Each row was made from one small tree. The marks that hang from a mark follow it in brackets, in alphabetical order. Every link used is in the known rows. Write each row's tree.
Known rows
zinov[tepev teru[viliv]]: [-0.961  0.681  3.249  5.652  2.690  0.690 -1.787  1.992  4.672  0.059
  0.387  1.824 -1.693  0.288 -0.413 -5.962 -1.376 -6.745 -0.599 -2.760]
sirotan[tepev[valub zinov] teru[viliv]]: [ 4.457  0.831 -1.976  2.359  0.048 -1.933  0.527  0.013 -1.027  1.618
  0.587 -1.238 -1.272  0.076 -4.398  6.721  1.909 -2.711 -2.584 -1.109]
tepev[sirotan viliv]: [-4.015 -1.584 -1.327 -1.672 -0.805  1.947 -0.194 -0.061 -3.151 -1.835
 -3.685 -3.371  3.007 -0.257  6.746 -2.503 -2.446  1.866  2.664  1.367]
viliv[tepev[valub zinov[teru]]]: [ 2.436 -2.100  4.523 -0.722 -0.007  1.769 -0.113 -0.119  3.483  0.679
  4.775  5.846 -0.049 -0.497 -5.249  2.077  3.089  5.997 -0.820  0.423]
zinov[teru]: [-1.608 -0.888  2.627  1.297  1.679  0.569 -0.731  0.687  3.973 -0.257
 -0.584  3.388 -1.436  0.097  0.604 -4.076 -0.875 -0.060  0.069  1.362]
teru[sirotan viliv[tepev[valub zinov]]]: [ 5.475 -0.010  0.458 -0.460  0.613 -2.042 -0.788  0.393  1.736  2.017
  6.310  1.512 -0.240 -2.090 -6.653  4.797  1.303  5.579 -1.361 -2.966]
zinov[tepev[sirotan valub viliv[teru]]]: [-3.253  1.974 -0.944 -3.147 -3.171  1.751  2.505 -1.878 -8.609 -1.187
 -1.916 -3.505  4.400  0.385  4.496 -1.542  0.932 -5.346  1.936  0.497]
tepev[viliv]: [-2.508 -1.706  2.093 -2.112 -0.161  1.041 -0.705  0.237 -2.347 -1.144
 -1.559 -1.252  0.815 -0.344  4.538 -4.970 -0.970 -0.480  0.528  0.866]
sirotan[teru[viliv]]: [ 1.135  0.280 -1.240  1.367  1.141 -1.700 -1.688  0.681  2.440  1.152
 -1.428 -1.583 -3.612 -1.422  1.162 -0.183 -2.244 -1.616 -2.211 -2.306]
zinov[teru[sirotan]]: [-0.569  0.873  0.474  0.143  2.278 -2.628 -1.111  1.281  5.306  0.025
  0.435  2.295 -3.217  0.631 -1.338 -3.963 -2.213  2.193  0.576  0.866]
zinov[tepev[viliv] teru[sirotan]]: [-3.250  1.682  1.951 -0.180  1.238 -1.312 -1.587  1.901  2.828 -1.348
  0.506 -0.751 -2.797  2.544  1.277 -9.018 -2.358 -2.459  1.480 -0.632]
zinov[tepev[sirotan valub viliv] teru]: [-5.264 -0.419  1.214 -0.178 -2.039  2.731  1.709 -1.771 -1.784 -2.232
 -2.242 -3.538  0.905  2.471  1.692 -4.618  1.028 -1.350  3.363  1.345]
viliv[tepev teru]: [ 1.270  0.621  0.975 -2.897  0.970  0.102 -1.037  0.603 -0.435  0.942
  1.292  4.942  2.004 -2.713  3.895  0.189 -1.167 -1.234 -3.199 -1.465]
tepev[valub viliv]: [-2.244 -2.083  2.712 -3.217 -2.317  1.203  1.806 -2.836 -4.731 -1.018
 -0.848 -3.415  0.584  0.031  0.842 -2.845  2.373  0.578  0.709  1.756]
viliv[tepev]: [ 0.504 -2.183  1.645 -1.659  1.079  1.371 -1.684  0.030  0.997  0.029
  0.818  3.368  0.473 -1.800  3.241 -1.372 -0.198  0.107 -2.941 -0.114]
zinov[tepev[sirotan] teru]: [-3.274  0.068 -0.115  2.909  1.129  2.187 -0.819  1.057  1.309 -1.584
 -2.391  1.926  0.812  1.626  3.203 -4.296 -1.322 -4.175  1.583  0.975]
viliv[tepev[sirotan[teru] valub]]: [-0.271 -1.584 -3.820 -4.235 -2.323  0.320  0.694 -3.501 -0.619  0.255
 -1.808 -2.235 -1.217 -0.404  1.505  4.677  0.654  4.397 -1.441  0.680]
sirotan[teru[viliv[tepev[valub zinov]]]]: [ 4.746 -0.731  0.232 -0.493 -0.595 -0.323 -0.937 -0.221  1.948  2.020
  4.056  1.074 -2.180 -1.773 -4.803  5.866  1.616  4.532 -2.994 -3.252]
teru[sirotan]: [ 0.463  0.521 -0.910 -1.554  1.278 -2.444 -1.137  0.631 -0.196  0.031
  0.201  1.088 -1.489 -0.500  0.616 -2.261 -0.911 -0.322 -0.682  1.304]
tepev[valub viliv zinov[teru]]: [-0.582 -1.421  4.795 -1.101 -1.600  1.564  1.138  0.250  0.380 -0.521
  2.687  1.077  0.169  1.033 -3.676 -1.758  2.316  5.392  2.734  1.204]
tepev[viliv zinov]: [ 0.163 -1.453  2.781 -1.347  0.021  1.521 -1.509  2.435 -2.777 -0.860
  1.745  2.128  2.218 -0.356  1.865 -2.396  0.247  1.837  1.109  0.648]
teru[sirotan viliv]: [ 1.627  1.117 -0.973  1.463  2.265 -2.985 -1.475  1.330  2.149  0.934
  0.954 -0.963 -1.642 -1.401 -0.727 -1.215 -2.550 -0.208 -0.680 -1.919]

Write each row's tree
[-0.115  0.894 -2.601 -2.710  0.407  1.001 -0.434  0.381 -1.237  0.094
 -0.939  2.951  4.346 -2.597  6.178  2.455 -2.855  0.896 -0.751 -1.010] | viliv[tepev[sirotan] teru]
[ 3.418  1.372  1.780  2.611  0.650 -2.550  0.007  1.206  4.775  1.452
  4.824  1.418 -2.189 -0.094 -9.017  2.067  0.561  5.579  1.672 -1.609] | tepev[valub zinov[teru[sirotan viliv]]]
[-3.614 -2.011 -0.679 -3.007 -2.959  2.072  2.251 -2.871 -5.462 -1.494
 -3.010 -5.387  2.521  0.039  3.120 -0.327  1.107  2.922  3.083  2.349] | tepev[sirotan valub viliv]
[-1.029  2.143  1.032  1.372  2.285 -1.593 -1.627  1.739  3.716 -0.491
  1.032  2.875 -3.351  1.935 -1.030 -6.366 -1.119 -4.466 -0.232  0.177] | zinov[tepev teru[sirotan]]
[ 4.884  1.546 -1.807  2.420  1.064 -3.244  0.696  0.543 -1.239  1.654
  2.959 -0.814  0.672 -0.223 -6.053  5.548  1.623 -1.434 -1.336 -0.637] | teru[sirotan[tepev[valub zinov]] viliv]
[-0.333  0.458 -4.741  1.788  0.523 -1.026 -1.093  0.407  1.376  0.383
 -3.637 -3.614 -1.344 -1.064  3.460  2.264 -3.915  0.793  0.287 -1.943] | tepev[sirotan[teru[viliv]]]
[ 0.166 -0.706  0.073  2.229  1.278  1.708 -1.023  2.811  2.723 -0.546
  0.407  4.876  2.031  0.075  0.245  0.958 -1.363  4.823  2.871  1.271] | tepev[sirotan zinov[teru]]
[ 0.094  0.118 -4.317  0.345 -1.705 -0.856  1.288 -2.499 -0.798  0.829
 -3.048 -5.841 -1.661 -0.644 -0.303  4.538 -0.503  1.689  0.287 -0.917] | tepev[sirotan[teru[viliv]] valub]
[-1.928  1.126 -4.109 -0.274 -0.168  0.599 -1.438  0.261 -2.514 -1.082
 -3.887 -0.713 -1.109  1.436  4.983 -1.323 -0.951 -5.773 -0.917  0.663] | zinov[tepev[sirotan[teru]]]
[-2.053 -1.381  1.293 -0.770 -1.831  2.327  1.348 -0.252 -0.461 -1.145
  0.444 -0.757  2.303  1.060 -1.501  0.723  0.870  7.831  4.925  1.567] | tepev[sirotan valub viliv zinov[teru]]
[-0.632 -1.713 -0.085  2.178  0.142  1.613  0.768 -1.895  5.284  0.414
 -0.038 -1.557  0.414 -1.438 -1.296  2.477 -1.316  5.675  0.898 -2.453] | zinov[teru[viliv[tepev[sirotan valub]]]]
[ 1.650 -0.492 -0.914  0.228  1.379 -1.029 -2.521  0.494  4.666  1.288
 -0.012 -0.409 -3.229 -2.238  1.898  0.889 -2.901  1.064 -3.677 -4.067] | sirotan[teru[viliv[tepev]]]
[ 1.312  0.101 -4.037 -0.764 -0.336  0.039 -1.396  2.006 -1.125 -0.231
 -1.037  2.025  0.168  0.109  1.848  3.914 -0.953  3.363  0.636  0.994] | tepev[sirotan[teru] zinov]
[ 2.535 -1.179 -3.090 -3.676 -2.373  1.093 -0.022 -1.023 -1.192  0.511
  1.225  1.093  0.245 -0.519 -1.374  7.336  1.857  6.797 -0.928  0.427] | viliv[tepev[sirotan[teru] valub zinov]]
[-2.003  2.203  2.456 -3.414 -2.695  1.099  1.960 -1.541 -7.731 -0.751
  0.295 -1.624  1.892  0.412  2.108 -3.889  2.501 -7.829 -0.425 -0.093] | zinov[tepev[valub viliv[teru]]]
[-0.490  1.042 -3.634  1.393 -1.487  0.192  0.680 -1.991 -2.566  0.196
 -2.592 -5.007 -1.635  0.664  0.009  1.922  0.648 -4.876 -0.544 -1.524] | zinov[tepev[sirotan[teru[viliv]] valub]]
[ 0.121  1.002 -1.016  0.548  0.604 -3.083  1.954 -1.644  2.511  0.353
 -0.570 -0.907 -2.521  1.901 -3.866  0.439  1.069 -1.428 -0.663  2.432] | zinov[teru[sirotan[tepev[valub]]]]
[-2.346  0.604 -0.200  5.858  2.230  1.682 -1.262  1.650  3.804 -0.713
 -1.842 -0.244  0.452  0.437  2.066 -3.505 -2.915 -4.505  1.534 -2.460] | zinov[tepev[sirotan] teru[viliv]]
[-0.346 -0.862  2.694  0.809 -0.454  0.774  1.371  0.082 -0.180 -0.536
  0.841  0.179  1.175  1.776 -2.530  0.148  2.125  0.878  1.202  1.677] | sirotan[tepev[valub viliv zinov[teru]]]
[ 2.960  0.095  2.045  5.561  1.646 -0.113  0.784  0.573  3.058  1.314
  2.180  1.414  0.239  0.360 -6.068  3.466  1.638 -1.213 -0.484 -0.795] | sirotan[tepev[valub zinov[teru[viliv]]]]
[ 1.612  1.829  0.685 -2.155 -1.681  0.019  2.165  0.068 -6.830  0.313
  1.112  0.355  4.585 -0.114 -0.018  3.318  2.358 -3.362 -0.342  0.709] | sirotan[tepev[valub viliv[teru] zinov]]
[ 1.513 -0.109  1.446  3.750  2.629  0.231 -0.827  2.892  3.030 -0.108
  0.807  5.573  0.840  0.834 -1.167  0.427 -0.117 -2.196 -0.884  1.295] | sirotan[tepev[zinov[teru]]]
[-1.885 -1.475  0.729 -1.408 -1.598  0.671  2.167 -2.790 -5.132 -0.875
 -2.524 -4.499  1.470  0.815  1.856 -0.802  2.347 -4.139 -0.702  2.313] | sirotan[tepev[valub viliv]]
[-1.157  1.363 -0.125 -2.763 -1.882 -0.593  3.039 -2.139 -6.470 -0.193
 -1.881 -3.210  3.052  0.057  2.840  0.572  1.068 -5.632 -0.887  0.929] | sirotan[tepev[valub viliv[teru]]]
[ 0.610  0.078 -2.581 -1.401 -1.102 -1.563  1.846 -3.034 -2.410  0.536
 -3.247 -2.755 -2.684  1.066 -0.324  3.142  2.399 -5.054 -3.450  2.423] | sirotan[tepev[valub] teru]
[ 2.353  1.185  1.168  0.854  2.361 -2.102 -1.900  3.480  4.712  0.549
  3.782  5.742 -1.770  0.664 -3.986 -1.077 -1.116  4.521  1.042  0.667] | tepev[zinov[teru[sirotan]]]
